What can hang from each mark:
J_9: J_13 J_121 J_390 J_468 J_891
J_848: J_749
J_121: J_9 J_673
J_164: J_468
J_488: J_72 J_673
J_749: J_370 J_848 J_891
J_891: J_9 J_749
J_468: J_9 J_164
J_673: J_121
J_72: J_488
J_370: J_749
J_378: J_164
J_390: J_9

Every row comes from one small tree of marks. The marks that hang from a mark follow it in brackets, in the order of their numbers. Every link used is in the known rows. Which tree was each row made from?
(in the rows, 128 means zero)
Known rows:
J_72[J_488[J_673]]: [144 166 119 121 111 125 163 136 144 192 147 146 107 128 108 114  78 123
 115  94 118  76 126  92  78  57 117  90 134 109 101 126 162 138 107 147]
J_749[J_370 J_848 J_891[J_9[J_13]]]: [ 81 113 141 137 106 212  80 123 177  75 167  78 160 141 109 162 170 108
 118 170 148 132  99  88 145 215 195 172 112 119 142 165 106 107 226 144]
J_370[J_749[J_848]]: [119 116 149 143 127 113 138 126 131 123 126 119 107 125  98 149  91 117
 127 127 113 108 112 117 109 141 154  97 175 132 111 152 172  95 208 134]
J_72[J_488[J_673[J_121[J_9[J_891]]]]]: [141 161  90  99 103  78 180 147 132 162 125 158  95 164 134  99 110 126
 154  85 132  97 128  96  65  78  97 114 177 142 157  53 106 147 106 155]
J_891[J_9[J_468]]: [129 164 135 125 112 152 149 118 146 165 110 147 156  74 134 117 150 158
 132 144 143 123 114 147 156 108 123 104  91 137 140 170 121 132 126 135]
J_488[J_72 J_673[J_121]]: [166 166 118 120  92  86 163 138 120 175 101 154 104 129 127 149  98 140
 131  89 137  74 117  66  34  66  92  68 181 139 147 150 142 101 102 190]
J_164[J_468[J_9]]: [138 128 114 138  94 109 143 113 132 141 105 142 106 126 126 117 139 123
 108 132 131 115 130 176 107 126 121  82 153 114 122 139 159 147  95 115]
J_370[J_749[J_848 J_891[J_9[J_13]]]]: [ 87  98 137 135 122 177  70 124 122  70 129 112 157 140 112 165 176 123
 106 171 102 111  90 112 154 210 185 139 146 138 142 169 109  93 234 109]
J_848[J_749[J_370 J_891]]: [111 107 130 165 117 156 112 143 188 110 149  80 152 132  98 112  84 108
 149 131 143 122 163 101 100 180 148 130 139  92 138 148 131  96 211 160]
J_468[J_164]: [152 143 122 171 135 116 136 113 130 149 146 136  95 128 113 114 113 122
 125 116 107 147 138 152 115  84 128  97 120 123  90 164 180 110 114 115]
J_378[J_164[J_468[J_9]]]: [141 149 119 156  91 131 125 100 118 127 118 153  74 133 120 107 143 109
  86 154 126 118 126 203 108 107 123  97 169 121 103 143 169 150 114  85]
J_468[J_9 J_164]: [141 140 136 152 124 123 109 122 113 138 133 124 114 136 122 131 144 117
 124 138  87 153 129 181  94  97 120  79 122 121 115 156 179 134  86 101]
J_72[J_488]: [152 150 119 142 113 120 156 131 141 187 150 128 110 120 114  93  95 134
 138  88 139  94 129 108 105  71 124  83 112 105  84 128 178 134 124 123]
J_891[J_9 J_749[J_848]]: [108 148 152 121 127 170 123 144 123 104 113 129 136 113 108 149 130 116
 114 144 121 140  92 104 149 164 132 108 120 134 137 142 164 119 172 129]
J_164[J_468[J_9[J_13 J_390]]]: [121  98 137 125 128 136  92 120  86 101 117 136 122 120 153 139 172 111
  94 138 137 127 115 179 164 168 145 159 129 116 114 141 129 160  63  76]
J_891[J_749[J_848]]: [127 138 149 135 146 142 142 132 134 107 132 125 122 134  96 142  89 115
 116 136 122 129 110 106 130 143 122 127 147 115 111 116 182 103 179 133]
J_673[J_121[J_9]]: [175 148  96 129  80  44 185 111 123 164  93 128 117 133 133  82 119 143
 156  95 158 122 135 134  77 109  84 103 167 140 137  92 123 138 106 151]
J_673[J_121[J_9[J_390 J_468]]]: [160 159 136 112  99  79 178 114 112 150  98 127 141  91 147  77 145 149
 171 112 172 134 128 170 141 121 100 177 149 132 131  99 100 161  93 128]
J_488[J_72 J_673[J_121[J_9]]]: [156 170  96 109  69  53 181 124 109 183  85 151  97 137 136 120  89 135
 148  89 140  81 132  86  28  70  66  85 191 153 164 107 116 114  76 181]
J_164[J_468]: [150 131 103 153 106  98 171 101 149 153 114 151  90 111 117 100 121 127
 106 108 152 112 141 149 128 113 123  97 151 116  95 147 161 121 127 130]
J_673[J_121[J_9[J_891]]]: [157 125  84 134 107  52 169 131 138 134 107 139 103 144 146  98 137 142
 163 101 154 143 139 129 103 120  93 109 183 159 159  78  98 125 130 149]
J_468[J_9[J_121]]: [137 137 138 114 131 134 129 112 108 156 124 115 158  99 127 147 121 145
 118 132  90 115 146 137 123  98 128  54 111 109 120 151 148 166  80 113]
J_121[J_9[J_891] J_673]: [131  97  78 127 139  57 135 136 153 148 118 135 111 161 141 127  94 139
 132 105 135 143 152 124 102 102  84 116 143 161 142  63 100 130 101 143]
J_891[J_9]: [133 143 114 142 109 131 128 128 134 156 112 136 129  85 130 125 140 138
 126 125 141 135 117 122 130 116 126  66 111 142 126 170 144 138 119 134]
J_673[J_121[J_9[J_13 J_891]]]: [149 109  85 118 119  67 148 123 114 109 111 146 120 166 163 119 151 134
 144 109 150 131 125 119 112 140 102 146 157 157 174  74  69 119 112 135]
J_390[J_9]: [151  96 113 139 108 131 133 124 130 173 143 137 107 117 133  98 133 141
 139 132 158 126 131 126 132 111 131 120 109 133  94 132 149 117 130 154]
J_848[J_749[J_891[J_9[J_390 J_468]]]]: [ 92 128 140 125 133 198  94 159 131 106 115 106 194  49 130 105 168 136
 149 158 132 136 128 152 195 183 152 167 106 113 135 170 100 145 163 114]
J_370[J_749[J_848 J_891]]: [114 108 131 159 122 135 116 123 152  99 148 103 119 137  86 143 114 122
 126 148 104 103 118 123 122 171 172 115 194 115 106 155 159  86 252 127]
J_848[J_749]: [136 115 120 138 134 111 146 141 131 145 110 123 140 101 115 107  79 121
 135 107 132 105 155 110 108 125 107  88 136 118 124 135 149 116 130 147]
J_370[J_749[J_848 J_891[J_9]]]: [ 92 119 132 145 108 161  95 137 142  96 128 107 133 115  97 150 159 127
 128 163 102 122  99 121 138 190 181 100 166 135 133 172 141 101 248 119]
J_749[J_370 J_848 J_891[J_9]]: [ 90 131 136 152  89 196 100 131 194  98 165  75 136 120  94 141 153 111
 136 158 150 145 109  96 134 191 190 132 133 114 127 170 139 114 244 160]
J_488[J_673]: [146 148 111 133 121 108 162 121 150 173 129 149 110 115 115 138  80 127
 102 116 124 104 134 105  85  84 108  92 159 131 119 153 148 124 109 158]
J_121[J_9[J_468[J_164]] J_673]: [141 149 120 120 128  73 149  97 140 167 105 133 138 152 123 102 114 148
 132 128 112 140 151 176 103  63  85 156  98 135 114 105 118 132  65 120]
J_488[J_72]: [150 142 110 160 106 111 138 128 123 179 127 135  89 110 124 134  84 141
 142  96 136  95 133  98  94  79  99  64 141 134 118 168 172  89 118 149]
J_72[J_488[J_673[J_121]]]: [173 176 125 105  99  94 183 135 136 176 126 150 123 138 117 109 108 134
 127  81 141  71 111  77  49  59 116  92 153 104 118 105 147 142 109 167]

Which tree is each row?
[104 107 154 141 191 176 103 172 116  63 164 122  98 122 119 156 117 102
 130 138 119 171 104 119 192 184 148 169 153 131 118 108 162 110 189 112]	J_9[J_390 J_891[J_749[J_848]]]
[114 138 123 133 134 165 118 109 101  97 143 163  78 132 130 135 154 120
  92 158  88 125 146 188 160 101 150  88 150 125 117 136 140 156 120  71]	J_378[J_164[J_468[J_9[J_121 J_891]]]]
[120  98 120 129 182  87  99 167 117 104 116 131 116 155 148 143  95 120
 133 113 122 180 140 135 150 151  85 171 130 159 145  56 106 144  96 105]	J_121[J_9[J_390 J_891[J_749]] J_673]
[122 100 116 127 144 160 137 136 150 143 158 161 113 120 149 101 154 154
 155 154 153 132 123 150 181 115 134 156 100 139 127 126 110  96 158 159]	J_390[J_9[J_468 J_891]]
[125 127 135 114 126 120 141 102  99 136 119 130 143 105 157 108 137 143
 143 136 161 129 126 173 173 139 109 216 106 135 128 118  87 145  74  95]	J_121[J_9[J_13 J_390 J_468]]
[135 106 113 117 185 107 130 133 146 138 140 131 140 129 132 164  99 156
 107 107  97 118 164  89 142  81 126  92 103 133 111 120 109 135 113 140]	J_9[J_121[J_673] J_891]
[108 118 103 146 114 159 100 151 147 120 106 111 172  90 112 112 142 129
 135 137 123 125 143 112 128 167 139  96 130 122 143 161 120 128 169 136]	J_848[J_749[J_891[J_9]]]
[104 140 171 131 135 174  85 138 136  92 121 128 165 146 136 168 124 110
 110 144 149 155 104  93 138 185 142 141  66 131 179 156 113 104 135 130]	J_891[J_9[J_13] J_749[J_370]]
[140 129 138 131 127 161 133 112 123 162 154 150 111 123 127  90 166 141
 148 153 124 140 132 178 157  81 140 164  74 119  90 156 142 103 117 135]	J_390[J_9[J_468[J_164]]]
[148 143 146  90 161 116 162  99 145 176 118 130 187 104 123 144 100 178
 109 119 111  96 160 115 145  56 117 110  71 106 101 135 108 144  86 144]	J_9[J_121[J_673] J_468]
[152 171 121  93  89  76 171 141  98 174 119 133 106 125 133  82 112 121
 147  78 147 102 120 111  73  88 107 152 164 127 120  74 127 184  67 137]	J_72[J_488[J_673[J_121[J_9[J_390]]]]]
[ 85 103 135 138 120 191  67 147 158  85 126  90 187 129 124 137 148 109
 132 149 144 127 135  85 127 216 166 151  88 117 176 165  84 104 181 145]	J_848[J_749[J_370 J_891[J_9[J_13]]]]
[ 78 122 152 159 108 221  77 148 167  82 175  60 129  93 102 145 171  99
 138 163 157 172 100 113 171 221 204 171 135 114 109 174 139 138 234 132]	J_749[J_370 J_848 J_891[J_9[J_390]]]
[138 133 161  91 189 141 117  85 108 132 133 137 192 143 133 162 143 158
  92 134  72 117 152 133 160  58 133 166  32 108 101 150  94 125  58 106]	J_9[J_13 J_121[J_673] J_468[J_164]]
[159 115 118 114 108  72 139 116  81 118 103 121 132 126 163 103 154 131
 142 101 170 134 124 133 125 151 109 179 144 144 132  95  92 160  77 113]	J_673[J_121[J_9[J_13 J_390]]]
[ 86  86 162 138 155 201  99 168 154  75 181 114  92 179 118 144 117  93
 152 161 157 166 107  92 152 197 171 178 114 126 149  95 142  75 238 167]	J_390[J_9[J_891[J_749[J_370 J_848]]]]
[137 122 154  88 163 150 122 105 112 165 141 138 161 128 130 119 150 161
 119 142  90 130 154 145 156  53 146 163  30 113  75 141 115 131  72 134]	J_390[J_9[J_121[J_673] J_468[J_164]]]
[117  80 127  87 187 131  83 135 106 106 131 124 182 161 157 199 143 149
  85 135  68 115 140 106 137 111 127 108  85 130 154 108  77 153  63 113]	J_468[J_9[J_13 J_121[J_673] J_891]]
[142 108 111 126 124  63 128 129 121 161 108 106 122 124 137 112  95 130
 130 100 152 150 145 141 111 115  93 151 131 148 102  90 121 174  63 123]	J_121[J_9[J_390] J_673]
[120 144 166  80 162 159 117 126 110 153 109 121 197  59 142 154 159 167
 111 128 119 133 131 125 199 100 143 136  43 127 105 163  93 191  67 117]	J_891[J_9[J_121[J_673] J_390 J_468]]
[132 109 120 123 111 119 118 104 113 114 105 146 127 147 143 137 158 121
  89 138 128 100 119 167 124 139 125 119 131 116 130 136 126 138  76  99]	J_164[J_468[J_9[J_13]]]
[114 122 156 127 209 172 108 158  95  89 158 137 118 102 135 157 110 127
 127 123  92 166 144 120 216 147 145 130 107 123 120 135 141 136 127  88]	J_9[J_121 J_390 J_891[J_749]]
[134 129 126 141 103 145 103  89  98  99 115 161  98 159 138 127 165 104
  69 158 129 104 117 194 123 120 134 132 143 125 119 135 141 142  96  71]	J_378[J_164[J_468[J_9[J_13]]]]
[125 109 156 140 156 155  60 131  71  97 149 119 129 130 150 153 175 107
 109 146  94 165 113 185 148 138 146 152 100 123 111 163 148 154  54  68]	J_468[J_9[J_13 J_390] J_164]
[113  98 123 144 171 152  71 138 100  84 157 142 119 171 152 165 174 117
 116 154  78 157 121 167 131 126 137 122 108 140 150 136 128 110  93  86]	J_468[J_9[J_13 J_891] J_164]
[137 125 130 111 128  78 146 118 134 166 104 116 151 111 141 109 112 149
 141 120 155 137 142 163 138 106  92 186 113 139 112  97  96 164  66 127]	J_121[J_9[J_390 J_468] J_673]
[ 83 127 145 136 135 142 134 143 163  78 150 109  93 181 110 137  75  89
 156 142 142 167 126 109 129 191 132 170 154 137 172  75 133  90 209 146]	J_121[J_9[J_891[J_749[J_370 J_848]]]]
[139  97 105 120 137  88 125 139  88  94 124 134 116 146 173 119 171 128
 152 112 159 157 118 135 152 163 119 181 153 159 155  82  71 140 101 113]	J_673[J_121[J_9[J_13 J_390 J_891]]]
[107 118 134 140 172 156 129 158 143  77 151 137 102 145 109 158 103 109
 124 138 115 145 111 104 155 156 129 130 158 130 137 100 163  84 203 131]	J_9[J_891[J_749[J_848]]]
[156 162 108  79  85  70 172 114 102 165 106 151 136 173 140 102 117 125
 129  88 138  69 118  87  51  76  99 148 141 128 148  69  90 150  60 143]	J_72[J_488[J_673[J_121[J_9[J_13]]]]]
[ 92 120 163 151 164 177 118 158 173  68 172 109 101 165 104 167  86  91
 136 143 140 164 117  88 142 183 154 147 142 119 156 111 153  75 238 156]	J_9[J_891[J_749[J_370 J_848]]]
[ 84 130 145 126 124 201  96 142 156 108 130  82 189  91 107 128 130 124
 142 146 112 129 166  84 142 179 179  99  82  97 152 178 103 135 185 143]	J_848[J_749[J_370 J_891[J_9[J_121]]]]
[158 158 131 109 109  89 159  82 101 129 101 147 151 155 148  95 174 147
 149 125 132 129 127 173 113 101 103 183 111 132 141 111  87 119  77 119]	J_673[J_121[J_9[J_13 J_468[J_164]]]]
[143 129 124 130 147  84 132 164  95  88 110 139 110 139 154 114 131 120
 163 109 145 180 124 140 148 167  95 160 166 152 166  67 109 138 123 108]	J_673[J_121[J_9[J_390 J_891[J_749]]]]
